Known rows, with every step that occurs:
tisa, mefozi, zemub, momu: [ -2   0 -11  -5   7  13 -19   0  -1 -14  -8   5 -17 -20 -12  14   9  12
   8   5  -1 -16  15  13  -9  -3 -13  -2   0  -8  15  12  -9  -2  26  21
   2   3  -1 -10   2  -1   5  26 -18   0  22  -1  13  17   7  16 -13  -4
   8  -5]
sare, tisa, lovub, zemub: [-12  -7  13   0   5 -10   8  -9   4   7  19  -1   2 -13   8   6 -10   7
   8  -3 -15   8 -10  -2   7  32   8   6   1  -1 -10  -9   8  -4 -11   0
  -6 -29   9  21  -3  18 -10   1  12 -16  14  10  -6 -12  16  -8   0  19
  -5   5]
bimura, momu, tisa, tofi: [-12 -14   1   3   1   6 -24 -13  23  17  -7   3   3  10 -22   4  -1   9
  -2 -14 -15  -1 -13   0  12  -4 -12 -17   3  -4   9  14   6  -5  -4 -11
  19  38 -10 -11  25  -3  19 -19  13  -5  -6  14   5  -4 -20   4  16   1
  26  -6]
lovub, tisa, sare: [  7  43   9  -4  -4  20  19  -4  -2   8  -3  -3  10  -1  18   1  -1  -4
   2   3  15   0   0 -16  29  -7  -5   3  -5   6  15 -21   1   4  16  -4
 -15   4 -20 -31  12  14 -15 -18  12 -14   0  12   0 -17  -5  -3  -4 -13
   5   4]
lovub, zemub, momu: [ -4   7 -15  -5  -9   5  -4  10  -2   8   3  26 -13  -9 -12  19  20 -12
  -5   6   7 -16  17  -6  -6  13  -4   7 -16   9   4  16   3  -7  11   5
   8 -24   0 -10  -9  -5 -12   3  12  -9  14   5 -15  11   7  -2 -18  -5
  12  -2]
momu, tisa, lovub: [  2 -17  24  21  -2   3 -14 -12  17   4   1  -6   9  17   5   7  -9   1
   6 -13 -12  -2 -17   5   5   7  -4 -12  10   1  -8  -7 -10   5 -17 -11
 -14  19   2  14  20   0   8  -8   6  -8  -4  -5   0  -9  -3 -12  15  27
  -8   5]
mefozi, zemub, momu, tisa, lovub: [ -4 -16 -11  15   9   9 -26  -2   6 -10  -1   3 -16   6  -3   9  13  17
  -8  -6  11  -2   6  10 -28   7  -2   7   1 -13  -7   8  -7   4   2  -5
  -5  -4   1  15   3 -14   7  29 -14   7   2   0   7   3   7  -5   0 -10
 -17  -7]
bimura, momu, tisa, lovub, zemub, tofi: [  4 -36   6   4  11  -2  -1 -10  24  14   7   1 -12   8 -15  -8   2  19
 -35 -19 -15   6  14  -4   5   1   6   2 -14   7  -7  -1  14  13 -17 -10
  19  21   3  23   2  -5 -14  -8  17   6   5   4   7 -12  -1 -12  10   4
   5 -21]
tisa, mefozi, zemub, lovub: [  9  -7   5 -13   7  -2   3  -8  -7 -12  -9 -11  -5 -18   0 -10   0   5
  10  16  -3   1  -4  14 -10 -14   1   1  13  -2  18   4  -6   3  11   9
  -6  16   8   2  -1  -5  10   4 -12   7  16 -16   8  11   1  17  -5   7
  -2  -5]
momu, zemub, lovub, tisa, mefozi: [ -8   8  -6  -5   2 -17  22  -4  -8  12   4   8   3  12  12 -17  -4 -18
 -12   3  13   4   7 -12  16  -7  11   4 -22 -15   0 -10  -1  10 -23   5
  -5  22  24   3  -3   8   0  -3   8  -5  -3  -7  -1  -2 -15 -13  15  16
  -2  -5]
mefozi, zemub, momu, tisa, sare: [  2  13 -13   6   2  24 -26  -1   8 -10 -11  13 -19   6   7  16  17  13
  -8   7  23  -6   5   5 -10  -6 -12  14  -7 -20   8   4  -2  -3  24  -7
  -3   7  -8  -2  11  -5  -2  25  -2  -5  -2   5  10   5  -1   6 -14 -32
 -12  -8]
funa, mefozi, tisa, lovub: [ 18  -9   5   9  -6 -14  -7  14   3 -28 -14 -35  16  -8  -3  -1 -19   5
  21  -8 -26   6 -16  13  -4   1  -2 -26  18   1 -13  -9 -14  -9   6  12
  -5  -6 -12  13   5 -10  13   3 -35  22 -22 -20  23   2   6   6   8   3
   4  10]
funa, mefozi: [ 11   9   0  -4 -20  -3 -18  18  -2 -28 -13 -16  11  -9   2  20 -20 -25
  32   2 -21 -14 -20  12   7  -5 -13 -33   5  14   5   8 -10 -10   4  21
  -3  -3  -4 -12  10   4   5 -12 -11  10 -13 -16  -1   8 -12  29   0  17
  27  12]
bimura, momu, tisa: [ -1  -2   5 -10   7  10 -27 -10  24   4  -7  -1 -16  16 -26   9 -11  -8
   1 -15  -1  -7  -7   5   5 -15 -13 -19   7   4  12   1   4   4  -3 -12
  11  15 -14  -7  26  -3   2   1  12  -8   9  14  10   7 -17  11  11  -4
  27   0]
lovub, tisa: [ -1  29   4  -7   0  16  10   4  -6   9   5  -5  15   6   2  -5 -14 -16
  14  -7   8   0  -4 -14  13  -9  -1  -7  10  18   7  -8  -1   4   3  -5
  -6 -12 -18 -34  -1  12  -5 -15   5  -6  -3  15 -10 -10  -5   3   4  -1
  11  10]
lovub, tisa, mefozi, zemub: [  3  23  -4 -11  17  27  12  -1  -1  -2   0 -12   8 -18  -8 -15 -16   4
   0 -11   1   8  13  -6  14 -10   5  -4  12  -1  10  -4  -9   5  22  10
   4   2 -14 -26  -9  18  -3  10 -10   4  -3   8  17 -17   2   9   4  -8
   2  -9]
zemub, lovub: [  3  -1  11 -10 -14 -19   6  -2 -15   1  -4  -2   0  11  11   0   7 -18
  24  22   8  -5 -23   8 -11 -14  -2   0  13  18  15   4   3   0 -12 -10
 -15   0   6  -3   5 -12   6 -25   4  -2  19 -10 -25  20  -5   8  -5  15
   2  16]
funa, mefozi, zemub: [ 16   6 -13  -9  -4  11 -23  20   0 -37 -13 -21   7 -16   5   9 -21 -13
  27   0 -12  -5 -15  14 -17  -7  -8 -23  11   6   6  15  -9 -10  20  19
  -1  -9 -11  -8  -6   1   5   9 -25  25 -19 -20  11   1  -4  38  -8  -2
  17  -4]
sare, tisa: [-15  13  12  -7  -4   2 -14  -7  -5   3   6   4   2   2  13  13 -21  -9
  38   9  -6  -3 -25   5   9   1 -10  -6  19   7   9  -5  10  -7  -6  -3
  -3 -21  -5  -7   6  25  -2  -7   9 -24  11  24 -13   9  -3  22  -5  10
  12  26]
sare, tisa, lovub, zemub, momu: [-18 -10  -1   6   0 -19   4  -4  -5   9  19   9 -12 -15   1  18   8  15
  -2   2  -5  -2   4   2   1  37   3  10 -11  -9 -14  -7   9  -2 -14   7
   0 -41  15  24  -3   6 -10  10   9 -13  21  18 -11   1  18 -15  -5   7
  -4   8]
zemub, lovub, tisa: [  0  17   6 -12  -6 -15  30   2 -23  12   5  -6   8  13   8 -15   0 -16
   4  11  18   6  -9  -3   1 -14   6   6   8  19   4 -12   4   6 -12 -13
  -9 -11   2 -14  -3  -8  -2 -24   6   1   3   2 -21  -1  -7  -6   2  -2
  -3  15]

Rows:
[  6 -34  12  10  -7  -4  15  -1   2   7  11   3  14  -7  16  -9   9  12
  -8   1 -22   5   8  -9  -9  13  12  16 -11  23  -5   6  10   6 -10  -1
  -4   6   3  18 -18   4 -15 -25  12   5   7 -14 -14 -18  18 -11  -6  26
 -11 -14]
tisa, lovub, zemub, tofi
[ -9   0   7 -14  11 -11   4 -12 -12  -4   3  -8  -9 -19   9  -3 -12  10
  15  16  -4   7 -12  18   3  -4   0   6  20 -17  10  -9   7   0   2   8
   1  -4  13  14  -2  15   4  12  -6  -8  14  10   4  12   2  21  -6  -1
  -7  11]
sare, tisa, mefozi, zemub, lovub
[-10  11  -9  -4   0 -14  18  -1 -10  13   8  11   6  25  20 -17  -1 -29
  -4   3  25  10  -6 -18  -1  -9  14  11 -18  -4  -3  -4   4   6 -29  -9
  -7   6  16   2 -12   4   1  -7  11  -2  -8  -1 -16  -5 -16  -8  13   9
  -3  -2]
momu, zemub, lovub, tisa
[  4  16  -7 -17  10   4  20   4 -18  -2   4 -16   2   3   9 -24   0  -7
   1   8  26  15  -6  -2 -24 -17  11  16  16  10   6  -2   4   4   5 -14
  -8 -16  -7  -9 -21  -7   0   0  -7  14  -5   0  -7  -8   3   9  -2 -18
 -14  -3]
mefozi, zemub, lovub, tisa
[-11   2  -2  10 -12   6 -28   0   5   1  -6  21 -12  24  -9  25   8  -6
   1   1  11 -20   1   5   2  -3 -16  -6  -3  -4   0   7  -2  -1  -5  -5
   3   3   0  -7  17  -7   4   7   8 -15   0  13 -10  20  -9  -1  -3  -4
   3  16]
zemub, momu, tisa
[-10 -16   3  22  -5  -8 -21  -5   5   2  -1  11 -12  16  -7  23  15  11
  -4  -8   3 -14   4   7  -2  12  -9  -5 -10  -6 -12  -3  -7   5 -17  -1
  -6   4  11  11  22 -15   9   8   1  -8   9   4  -8  11   0 -20   5   9
  -8  12]
zemub, momu, tisa, lovub
[ 10  -9  19   7   7  -3  -6  -5   7  -5  -9 -23  11   6  -1 -15  -6  13
  23  -8  -8   9 -16   1 -17  -3   1  -5  28   6  -2 -10  -7  -4   4 -15
 -11  -2 -21   7   4  -7  12  -2 -25   3   1  -6  14   3  16  -7   4   3
  -9   7]
mefozi, tisa, lovub
[ -5  21 -15  -7  15  17   6   4  -7   1   1   1  -6 -20 -17  -6   2  11
 -11  -7  12  -2  28  -3   9  -5   0   3  -2  -9   5  -4  -8   4  22  18
   8 -12  -5 -25  -7   4  -2  23 -14   3   5  13  12  -2   4   1  -1 -20
   3  -6]
lovub, tisa, mefozi, zemub, momu
[  2  13  12 -10  -3 -17  35  -7 -19  12   0  -8   7  -3  -3 -13  -4  -6
  -5   8   4   4   5   1  21 -11   5   0   5   8   8 -18  -1  10  -6   5
  -6   8  12 -14   5  -4   1 -19   5  -1   8  -2  -8   2  -8  -8   6   7
  -2  10]
zemub, lovub, tisa, mefozi
[ 22 -23   2   9  -8 -11  12  20   0 -17  -5 -20  18 -13   4 -18 -10  14
  -7  -7 -33  11   4   4  -5   2   9  -7   3   4 -22   0   1  -6   3  10
  13   1 -11  23 -19  -3  -3  -8 -21  31 -32 -25  15 -10  11   0  -2  -5
  -8  -7]
funa, mefozi, tisa, lovub, zemub, tofi
[  6 -12   5  -5 -12  13   9   5  -1  11   7  18  11  -4  15  -9   0  -7
  -3   6 -15   0   8 -14  -3  -6   5  14  -6  25   6  16  19  -1   1  -7
  11   5  -9  -6 -26  17 -19 -28  21   0  -3  -3 -19  -7   5   9 -20   9
   2 -10]
lovub, zemub, tofi
[-13   9  18  -6  -2   0  -9 -15  -1   1   2   0   2 -15   4  15 -23   2
  29   6 -21  -6 -12  11  28   6 -12 -14  16  -7  12 -12   3  -2   0  15
   1  -1   4  -4  16  29   1  -1   5 -26  16  19   3  10  -2  18  -2  18
  15  20]
sare, tisa, mefozi
[ -7   8 -16 -20  14 -24   7  -3   2  11   4   2 -20  21 -10 -14   5 -19
 -14  -4  26   6   5 -11  -1 -13   5   4 -24   0   4  -7  10   9 -24 -11
   6   4   8   0   1  -9  -5   2  11   1  11  10  -1   6 -18  -5  19  -6
  22 -11]
bimura, momu, zemub, lovub, tisa
[ -3  -2  -7   7  -5  10  -1   1  11  10  -1  27 -12  -7 -24  20  11   0
 -30  -4  -7 -15  26   1  24  11  -4  -2 -15 -17  -5   8  -2  -1   8  11
  17   6  14   1   4   0  -7  13  18 -14   0   4   5   3  -2 -12  -6  -2
   0  -8]
lovub, zemub, momu, tisa, mefozi
[  4  12  -6   8 -11  15   1   1  11   8  -5  28 -15   2  -3  23  22   2
 -31   5  12 -12  17  -7  16  12  -7  12 -24 -18  -2   2   3  -5  16  -2
   7   5   3   3  10  -2 -15   7  28 -17  -1   4   0  -2  -1 -14 -16 -21
  -6  -7]
lovub, zemub, momu, tisa, sare
[ 13  16 -14 -14  -4  -9  15  23 -19 -24  -4 -26   7 -11   5 -12 -13 -12
   3   5   6   9  -6   9 -11 -12   9  -9   6   4  -6   1  -4  -2   6  12
   2 -17   2  -3 -14  -8   4   0 -20  31 -27 -16   4  -7  -8  20   2 -17
   0   1]
funa, mefozi, zemub, lovub, tisa
[ -3   4 -20  -7   5  13 -28   9  -7 -15  -6   7 -17  -4  -1  10  13   2
  17   8  18 -12   4   7 -36  -7  -9   8   4   3  11  21  -1  -5  20  -2
  -1 -22 -13 -13  -8  -7   3  20 -15   5  14   6  -4  17   8  19 -18 -16
   4  -3]
mefozi, zemub, momu
[ 13 -26  11   9   8   0  15   2   4   5   3  -6  14  -1   6 -29   1  23
  -8  -6 -14  17   5  -9 -16   0  12  18  12  12 -11  -2  10  -1   3 -16
   6   1 -20  17 -24  -1  -6  -8 -11  11 -12 -10   7 -10  24 -15  -6  -5
 -21 -10]
mefozi, tisa, lovub, zemub, tofi
[ 15 -10 -12   9  -5 -18   3  24  -2 -23  -7 -16  -1 -17 -19   4   2  11
  -8  -7 -15   0  10   7  -6  18   0 -13  -4  -9 -25   0 -11 -11   9  17
  10 -24  -2  19  -6 -20   5  15 -29  26 -21 -16  20   6  12  -9  -2 -16
  -1  -1]
funa, mefozi, tisa, lovub, zemub, momu
[ -3 -19  -5  10  -4 -12   3   1   1   3  10   9  -9 -12  -6  12  23   8
  -9   1  -2  -8  16  -5 -12  29   3   7 -21   8  -9   5  -4   0  -4   8
  -7 -22  14  13  -3 -13  -5   4   3   2  25  -5 -12   1  17 -21  -5  13
  -1 -10]
tisa, lovub, zemub, momu
[  3 -20  14  18   2  10   3  -8  23   9   6   3  10   8  -1   3  -7  -3
 -15 -16 -13   5  -2  -5   6  18   9  -3  -2  -4 -16  -1  -4   2 -13 -10
  -5  12   8  18   6   3  -3  -4  17  -8 -10  -9   3 -22   4 -22  11  19
 -13  -9]
momu, tisa, lovub, zemub
[ -4   5 -11  -5   5   0  23   2 -20  10   6 -12  19  -4  11 -32   9   8
  -1   7  13  21  -9  -7 -21  -7  10  19  11   4   2  12   4  -3   5 -14
  -1   2  -4 -13 -21  -5  15 -16  -6  19 -17  -1 -11 -15  -2   1   2 -15
 -17  -6]
mefozi, zemub, lovub, tisa, tofi
[ -1  22  -5  -5  -3 -14  25  -6  -7   8   1  10   1  22  33 -12  11 -19
 -14  12  33   8  -2 -21  13  -7   9  19 -31 -13   3 -15   4   5 -20 -10
 -15  19  15   5   0   7  -6  -8  17  -7  -5  -6  -7  -8 -17 -14   7  -2
  -8  -7]
momu, zemub, lovub, tisa, sare
[  6  -1   9   6  10  29 -19 -10  19  -7  -9  -2   3  -2  -7   3 -19   2
  -2 -10 -11  -2  -3  11  11 -13  -4 -13  18 -16   6   4  -9   0  12   3
   3  32  -2   1  10  14   6  15  -2  -6 -13  -4  23  -6  -7  14   4   3
  -6  -8]
momu, tisa, mefozi, zemub
[  7 -15  -1   9   9  -6   5   4   2   3  -1  -3  -4  -5 -16  -8  17  20
  -9  -6   0   8  12  -2 -19  14   4  11   4  -4 -15  -2  -3  -6  10  -6
   3 -22 -12  14 -12 -17   1  16 -18   3   2  -2  11   5  24 -26  -7 -16
 -15  -4]
mefozi, tisa, lovub, zemub, momu
[-19   1 -11   5  -4 -19  21  -1 -11  23   9  13  24  20  22 -23   8 -13
  -8   4  13  14  -8 -21   2   2  12  14 -23  -8  -5   6   4   1 -28  -8
  -1  28  19   1 -12   4  13 -23  13   2 -22  -4 -18 -14 -19 -15  18  13
  -6  -6]
momu, zemub, lovub, tisa, tofi
[ -8  -2   1  13  -8   4 -23  -7   6   2 -10  20 -13   7 -18  26   5   5
  -5  -1  -3 -23  12  14  23  -1 -17 -13  -6 -16   3   0  -7   1   0  13
   9  18  10  -6  25  -1   8  10   2 -17   7   7   3  17 -12  -6  -1   2
   5  11]
zemub, momu, tisa, mefozi
